What can hang from each mark:
K: N Q
Q: K
B: D G N
X: J W
D: B
W: N
Z: E
N: B K W
J: R X
M: G
L: W
G: B M
E: L Z
R: J

(in the rows, 128 means zero)
Known rows, with every way that one mark hangs from another:
R[J[X[W[N]]]]: [ 88 115 157 183 148 123 121  91 150 132 118 150 161 108  86 107 123 160
 152 142 124 124 127 180  70  96 128 131 116 117 132 151  78 203 189 135
 125]
Q[K[N[B W]]]: [ 36  96 147 147 168 165 111 161 159 198  86 117 171 117 116 133 136 139
 165 109 107 137 117  74 111  78 113 136 126 105  94 149  69 194 134  61
 136]
G[B[N[K]]]: [ 90  97 162 164 134  78 116 125 118 137 106 133 160 126  90 125 128 140
 149 120  89 103 101 108 145  93 103 107 116  92 104 117 103 169 136  69
 138]
D[B[N]]: [ 74  90 129 148 114  88 116 118 128 158 124 138 167  70  77 108 112 152
 144 113 103 114 121 132 141  90  78  95 129 107 120 129  97 193 143 101
 168]
B[G N]: [ 90 111 107 174 107  70 143 122 137 130 110 142 153 102  96  98 112 137
 164 109  95  97 163 162 147 116 113 102 122  92 113 131 104 175 128 113
 164]
Q[K[N]]: [ 69  97 152 159 148 113 101 123 159 185 104 131 191 100 105 123 105 125
 148 119 101 140 118 102 109  93  99 118 118 127 107 129  73 189 134  43
 167]
Z[E[L[W[N]]]]: [ 92 143 133 188 178 103 123 125 165 140 145 137 222 110 110 112 131 193
 140 141  96 139 140 139  81 107 139 104 135 135 147 202  52 212 153  91
 150]
J[R X[W]]: [117 108 137 162 131 105 134 127 135 124 123 171 160  60  82 154 119 141
 167 155 108 132  96 175  56  89  86 127 107 119 146 153  97 200 160 130
 148]
B[D G]: [ 91 115 124 155 127  80 143 127 152 145 102 140 163 101 105  79  99 138
 155 105 101 104 154 174 126 117 109  96 113 128 146 132 118 177 145 121
 156]
M[G[B[N[K W]]]]: [ 81  87 130 172 109  93 149 138 119 129  85 123 138 147  95 110 136 138
 189 120 106 113 105  89 130  52 128 110 132  47 101 141 110 195 160  88
 128]
G[B[D] M]: [102  97 165 140 163  71 124 150 126 163 100 139 145  95 112 109  97 134
 109 123  87 131 101 132 138 112 103  93  83 141 121 115 139 223 148  89
 137]
K[N Q]: [ 56  92 161 160 110  96 109 105 151 150 107 135 172  96 119 144 122 129
 154 136  87 147 134 110 102 110  88 101 111 153 129 115  63 195 118  71
 173]
E[Z]: [103 100 149 155 143  81 139 124 143 147 129 121 181 120 119 107 105 148
 141 117  98 122 127 154 128 106  76  98 128 119 115 113  72 190 147  98
 174]
Z[E[L[W]]]: [ 77 134 142 170 158  91 128 150 165 139 134 127 198 115 106 119 127 187
 147 135  96 130 121 144  94 105 117 105 129 142 142 189  67 220 151  96
 158]
G[B[N] M]: [104  93 151 155 139  64 120 143 114 149 112 141 135  92 100 130 109 134
 113 127  86 123 106 123 159 110 103 102  87 105  89 111 129 230 136  83
 142]
L[W[N[B K]]]: [ 54 125 172 156 175 133  96 116 128 158 112 113 198 146 140 128 157 171
 146 128  84 118 110 102  95 119 133  97 157  94 132 180  35 157 130  82
 114]
W[N[B[D G[M]]]]: [ 93 117 128 156 180 112 136 136 128 171  90 134 160 110 119 100 111 147
 123 109  72 127 158 152 126 132 142 102 113 122 136 159 103 191 112 126
 122]
J[R X]: [122 128 125 177 120 102 131 125 143 138 119 175 153  78  98 142 110 126
 137 152  98 122  79 170  72  98  84 122 121 118 131 145  77 206 160 119
 153]
Q[K[N[B[D]]]]: [ 45 103 155 150 186 133 101 145 165 190  88 123 209 129 107  99 116 130
 146 100  91 145 144  94 115 100 106 122 107 142 116 143  86 166 129  44
 147]
G[B[D N[W]]]: [ 79 100 133 165 138  93 146 165 152 140 107 148 166 104  89  74 126 132
 153 108 112 103 132 123 145  92 104 108  81  95 102 109 152 191 179  97
 147]
R[J[X]]: [ 81 121 155 174 128 102 115 113 150 151 108 141 129 119 102 109 114 148
 131 137 119 105  87 183  89 102  99 134 125 119 112 127  77 217 184 120
 139]
J[X[W]]: [ 95  94 139 156 124  94 125 116 142 129 111 129 153  70  86 135 125 148
 159 141 109 123 112 171  77  87  90 121 106 121 132 144  90 219 162 127
 135]
J[X[W[N[B]]]]: [ 96 104 136 168 164 137 112 110 142 136 104 128 176  91  90 136 149 161
 147 142 106 137 139 149  76  96 123 128 115 115 131 171  59 198 153 119
 112]
N[B[D] K W]: [ 47 103 159 140 169 145 130 174 141 168  78 101 156 133 117 107 141 144
 162 100  88 111 104 108 109  80 110 106 127 101 128 151  98 169 150 108
 112]
W[N[B[G] K[Q]]]: [ 75 115 153 159 142 129 110  99 109 140  77 131 152 145 140 140 143 152
 159 123  73 137 159 131 101 124 142  97 155 107 149 153  46 150  89  95
 134]
J[R X[W[N]]]: [132 116 126 184 148 116 134  99 141 120 127 183 180  62  88 143 125 140
 163 159 105 137 112 171  50  94 107 122 116 110 150 161  76 193 162 131
 140]
W[N[B[D] K]]: [ 76 113 162 162 179 128 110 130 136 165  92 112 205 141 111 102 134 149
 132 110  75 121 134 114 109 102 124  99 133 115 142 160  67 146 133  88
 118]
W[N[K]]: [ 94 111 161 166 150 108 112 108 129 158 110 118 187 116 117 120 126 145
 140 127  87 115 109 122 105  94 122  95 147 103 135 146  52 168 145  89
 135]
M[G[B[N[K]]]]: [ 94  93 137 176 107  63 134 111 115 123  94 126 159 150  85 112 127 137
 170 122  91 114 109  99 134  66 120 104 132  69 112 148 106 180 140  69
 140]
Q[K]: [ 84 108 156 144 144  98  99 133 146 178  99 126 164 105 112 108 104 130
 133 117 104 127 118 133 117 100 103 104 134 112 119 133  79 196 147  59
 162]
N[K W]: [ 65 100 159 147 132 126 126 150 134 163  95 107 142 110 120 128 128 143
 168 118  97 107  85 114 109  75 105 105 140  83 119 136  77 193 159 108
 127]
E[L[W] Z]: [109 116 151 162 171  77 141 130 154 118 161 133 203 134 130  96 118 177
 154 128 109 133 142 174 118 119  98 101 134 126 129 141  66 197 142  95
 189]
N[B[D] K[Q]]: [ 52 104 184 138 147 110 105 139 131 151  73 108 161 145 132 121 136 142
 150 115  67 133 130 121 103 111  99  90 118 130 150 136  80 157 115  85
 143]
G[B[N[K]] M]: [ 98  90 166 156 153  71 123 140  99 148 101 129 133 114 101 144 115 139
 128 126  69 119  83 108 153  98 110  98 105  90  97 112 122 204 132  83
 127]
J[R X[W[N[K]]]]: [125 113 144 180 161 125 126  96 120 119 117 170 175  85  92 157 129 145
 175 156  94 132  90 156  39  81 119 121 127  98 155 166  73 175 156 129
 124]
L[W[N]]: [ 76 128 151 166 145  96 109 100 150 155 139 136 199  94 128 104 131 156
 139 137 101 117 119 136  93 129 123  90 135 105 130 158  56 187 155  95
 149]
Z[E[L]]: [ 99 122 130 173 156  96 131 154 166 146 116 123 186 111  90 130 117 170
 136 127  94 137 132 141 105  83 108 117 128 148 137 169  71 227 143  92
 160]
J[X]: [103 112 126 171 120  90 115 116 148 145 105 131 148  80  98 124 115 140
 131 140 101 116  96 165  93  97  85 117 116 120 117 131  77 220 164 110
 143]
X[J[R] W]: [114 113 157 126 144 107 143 144 122 141  93 178 191  68  79 157 116 150
 170 139 104 129 113 133  85  74 102 109 122 125 156 154  93 186 139 112
 170]

Rows:
[ 79 147 136 181 201 129 116 144 164 149 130 126 220 139 113 124 154 198
 135 135  89 144 151 120  85 115 146 118 141 135 142 218  39 211 134  84
 130] : Z[E[L[W[N[B]]]]]
[ 39  96 178 134 130 141 106 156 126 157  67 103 127 138 143 152 155 149
 166 124  82 134 111 100  99  94 106 108 138  93 126 138  56 184 124  94
 130] : N[B K[Q] W]
[ 31  91 152 146 125 148 116 143 150 166  84 124 152 112 130 155 152 135
 170 125  91 148 129  81 102 100 101 119 116 128 114 135  61 205 115  79
 150] : K[N[B W] Q]
[ 72 115  99 173 123  90 168 158 153 135 104 144 147  97  96  61 112 134
 183  94 107  89 167 166 142  98 118 100 100  79 118 127 142 175 159 140
 154] : B[D G N[W]]
[124 122 150 148 156 126 140 122 125 138 104 191 215  74  80 149 119 153
 164 146 104 133 133 131  71  78 129 109 128 118 160 158  82 183 140 114
 164] : X[J[R] W[N]]
[118 116 132 175 165 143 125 115 133 132 113 173 186  82  90 155 146 151
 157 155 103 144 121 153  57  99 113 136 121 111 148 184  60 189 146 123
 121] : J[R X[W[N[B]]]]
[ 68  89 167 161 113 104 125 141 117 125  92 144 122 126 119 134 145 135
 172 128  90 123 110 101 128  92 108  97 105  78 104 100 111 182 143  84
 142] : G[B[N[K[Q] W]]]
[ 54 108 134 146 157 139 147 162 136 159  72 115 139 141 119  99 137 150
 182  89  92 102 131 134 121  93 126 114 134  94 134 157 108 156 136 130
 112] : N[B[D G] K W]
[ 78  98 176 163 129  69 122 125 122 124  95 146 166 134 104 104 122 128
 156 122  73 123 134 123 132 111  98  82  85 113 133  95 131 149 137  68
 157] : G[B[D N[K[Q]]]]
[ 65 130 156 151 164 125 100 116 144 158 125 126 200 116 130 117 149 168
 127 130  96 123 128 118 103 132 127 102 143 109 126 180  41 183 136  80
 131] : L[W[N[B]]]
[ 75 117 127 148 150 103 133 143 146 151  85 127 167 120 107  94 123 145
 148  96  91 112 161 158 129 121 118 108 120 128 142 155 102 172 122 112
 143] : N[B[D G]]
[ 59 113 117 143 148 137 149 168 152 161  79 125 146 123 118  88 130 145
 171  93 104 109 156 146 124 106 121 122 120 104 129 154 116 175 141 132
 132] : N[B[D G] W]
[ 64 107 166 145 164 119 114 150 136 164  84 100 182 138 111 107 135 144
 144 104  76 112 115 120 115  96 104 101 128 122 140 150  81 157 131  89
 123] : N[B[D] K]
[101 107 135 148 145  74 146 145 128 160  98 134 136  87 118  97  85 138
 136 109  78 118 135 171 138 119 120  86 100 127 137 131 132 208 131 137
 148] : B[D G[M]]
[ 94 106 114 165 124  60 152 140 116 147 103 138 122  92 107 117  99 138
 139 114  75 110 139 164 159 120 120  96 107  91 105 132 121 212 122 128
 154] : B[G[M] N]
[ 64 100 142 170 127 109 138 156 131 146 102 112 145 114 107 109 132 139
 172 112  92  96 104 117 129  76 109 106 128  57 102 130  94 177 157 114
 135] : B[N[K W]]
[ 63 108 123 172 126  95 146 166 163 151 110 133 167  96  91  68 119 133
 163 103 103  99 144 141 137  88 100 100  91  87 104 119 128 184 179 122
 155] : B[D N[W]]
[ 51 100 159 135 152 150 121 165 128 170  79  95 142 134 125 136 151 151
 158 112  92 115  91  96 112  75 107 117 151  84 114 154  61 185 136 100
 112] : N[B K W]
[ 87 125 118 167 165 122 133 125 147 152  93 135 187 121 111  81 125 150
 146 104  91 116 181 151 121 125 139 106 128 123 145 164  86 158 125 108
 137] : W[N[B[D G]]]
[ 83 107 123 172 115  77 140 119 121 130 101 127 149 121 100 112 113 142
 177 106  81  93 139 149 138 101 119  98 136  80 122 134  94 152 122 113
 146] : B[G N[K]]
[ 86 138 154 184 188 108 118 125 149 139 138 126 211 132 116 124 135 193
 157 140  79 134 121 123  72  96 149 100 148 119 150 199  48 192 147  90
 133] : Z[E[L[W[N[K]]]]]
[117 123 144 179 187  88 137 111 158 120 164 143 223 136 130  82 121 182
 149 134 111 141 158 169 107 124 120  98 139 121 137 149  53 192 144  95
 180] : E[L[W[N]] Z]
[ 66 109 173 156 145 133  94 111 120 153  86 121 164 139 136 145 149 147
 142 133  73 142 133 106  96 114 124  98 149 114 141 152  32 164 109  71
 132] : W[N[B K[Q]]]
[ 59  82 163 143 105  88 106 100 101 144 108 137 137  93  99 131 122 155
 162 124  82 130 113 126 126  92  82  78 136 106 135 119  90 166 121  92
 167] : D[B[N[K[Q]]]]
[ 88  95 135 181 119  57 144 121 128 124  89 129 175 153  80  79 120 133
 171 109  89 114 126 114 135  65 116  91 112  81 129 139 133 167 156  77
 141] : M[G[B[D N[K]]]]
[ 87  94 109 176  96  87 152 141 135 128  96 136 144 129  87  98 133 135
 177 120 120 118 125 103 138  63 119 115 120  57  95 139 123 216 166  91
 147] : M[G[B[N[W]]]]
[ 57 105 132 151 162 135 112 129 143 179  81 132 175 129 115 130 117 140
 161 100  97 141 152 107 121 109 123 135 134 126 113 151  71 173 102  56
 144] : Q[K[N[B[G]]]]
[ 94  92 165 176 130 113 105  80 123 115 100 138 158  92 107 152 136 150
 177 156  84 146 123 157  49  95 116  97 118 115 156 139  68 182 148 121
 130] : J[X[W[N[K[Q]]]]]
[ 92 136 119 165 177 125 116 117 147 130 126 144 187 136 123 104 142 180
 156 125 104 132 178 160 113 140 162 121 153 119 148 191  57 181 111 100
 149] : E[L[W[N[B[G]]]]]
[ 62  96 130 149 172 107 139 149 138 175  88 126 163 108 115 126 110 141
 146 104  71 135 145 120 136 118 121 108  96 151 125 150 113 195 102 113
 130] : K[N[B[D G[M]]]]
[ 61 119 186 156 135  95  99  89 124 139 119 133 181 121 151 127 139 157
 160 146  78 133 113 125  78 129 125  72 140 105 148 148  46 163 132  85
 150] : L[W[N[K[Q]]]]
[ 46  88 152 159 113 124 120 136 155 156  98 134 152  87 128 142 129 127
 172 133  97 143 123 100  96  95  98 113 107 130 118 114  75 206 141  92
 165] : K[N[W] Q]
[ 67 110 121 141 137 141 143 154 141 159  83 123 131 116 121 119 141 151
 166 104 111 112 141 136 128 103 123 127 144  92 118 156  86 192 127 124
 129] : N[B[G] W]
[ 87 115 109 175 120  61 153 134 147 128 108 146 167 104  89  64 104 132
 161  98  93  93 177 172 148 118 110  95 100 107 127 127 136 153 143 122
 168] : B[D G N]
[ 34  97 138 155 165 150 135 172 172 180  96 119 186 114 111 106 138 136
 165 103  98 124 129  88 112  87 100 122  99 127 115 145  94 184 146  97
 133] : K[N[B[D] W]]
[ 50  98 146 155 164 121 120 143 164 171 102 118 212 115 100 110 134 135
 147 106  86 129 137  97 119 101  98 116 104 155 125 147  83 170 128  76
 141] : K[N[B[D]]]
[ 65 111 174 161 163 125  99 117 129 149  82 122 187 143 132 111 141 143
 143 121  66 141 151 118  95 117 128  90 128 125 152 147  62 149 122  82
 134] : W[N[B[D] K[Q]]]
[ 48  77 156 144 109 116 122 124 109 153 105 134 123  89 110 131 133 156
 183 117  91 129 106 117 117  78  89  88 133  81 127 113 102 179 140 112
 159] : D[B[N[K[Q] W]]]
[ 93 123 119 158 147 130 123 116 133 155  93 133 172 120 116 117 134 150
 143 113  96 121 168 141 123 126 137 116 150 112 136 165  56 178 116 102
 131] : W[N[B[G]]]
[ 47  92 165 147 129 122 103 122 145 155  92 123 177 115 125 158 141 138
 149 128  81 152 137  90 105 115  97 112 117 156 129 134  49 185 100  61
 157] : K[N[B] Q]
[ 89 103 134 167 151  59 149 141 113 144  97 128 138 115 104  94  90 139
 155 103  53 100 136 162 147 108 124  85 100  87 123 127 145 170 125 137
 138] : B[D G[M] N[K]]
[ 64 101 159 168 117  67 122 125 132 128  94 129 165 121 111  93 117 130
 162 117  64 119 142 138 121 107  95  74  99 110 137 109 108 146 132  93
 167] : B[D N[K[Q]]]
[ 77 105 153 131 174 100 136 155 108 167  71 109 133 129 125 122 116 149
 144 100  57 120 120 142 131 112 129  99 122 113 136 155 115 176 106 125
 111] : N[B[D G[M]] K]
[ 90 101 133 167 138  66 141 136  99 144  97 122 120 107 109 127 100 143
 158 111  62 105 117 148 147 108 126  91 121  80 114 135 118 184 113 128
 135] : B[G[M] N[K]]
[ 51  94 144 157 149 136 114 145 162 189 102 129 173  98 117 119 115 129
 173 112 111 134 111  93 106  73 110 129 119 101  96 127  84 201 157  65
 150] : Q[K[N[W]]]
[ 74 104 139 171  99  73 128 109 113 117  88 132 135 120 118 122 122 137
 180 118  72 112 157 154 126 114 114  86 128  89 132 120  97 150 107 105
 164] : B[G N[K[Q]]]
[ 77 102 153 136 165 111 125 143  98 169  78 104 116 129 128 154 121 152
 141 112  63 124 105 130 130 109 131 103 144 105 126 162  88 198  96 115
 109] : N[B[G[M]] K]
[ 70 111 146 146 160 112 132 142 131 150  78 113 160 144 113 103 122 147
 163  95  77 107 140 143 124 111 120 105 134 114 147 160  96 142 116 110
 124] : N[B[D G] K]
[ 66 107 126 132 164 123 153 182 132 171  76 118 121 106 127 104 116 146
 148 100  85 117 135 148 132 110 130 111 109 104 121 155 127 213 131 149
 121] : N[B[D G[M]] W]
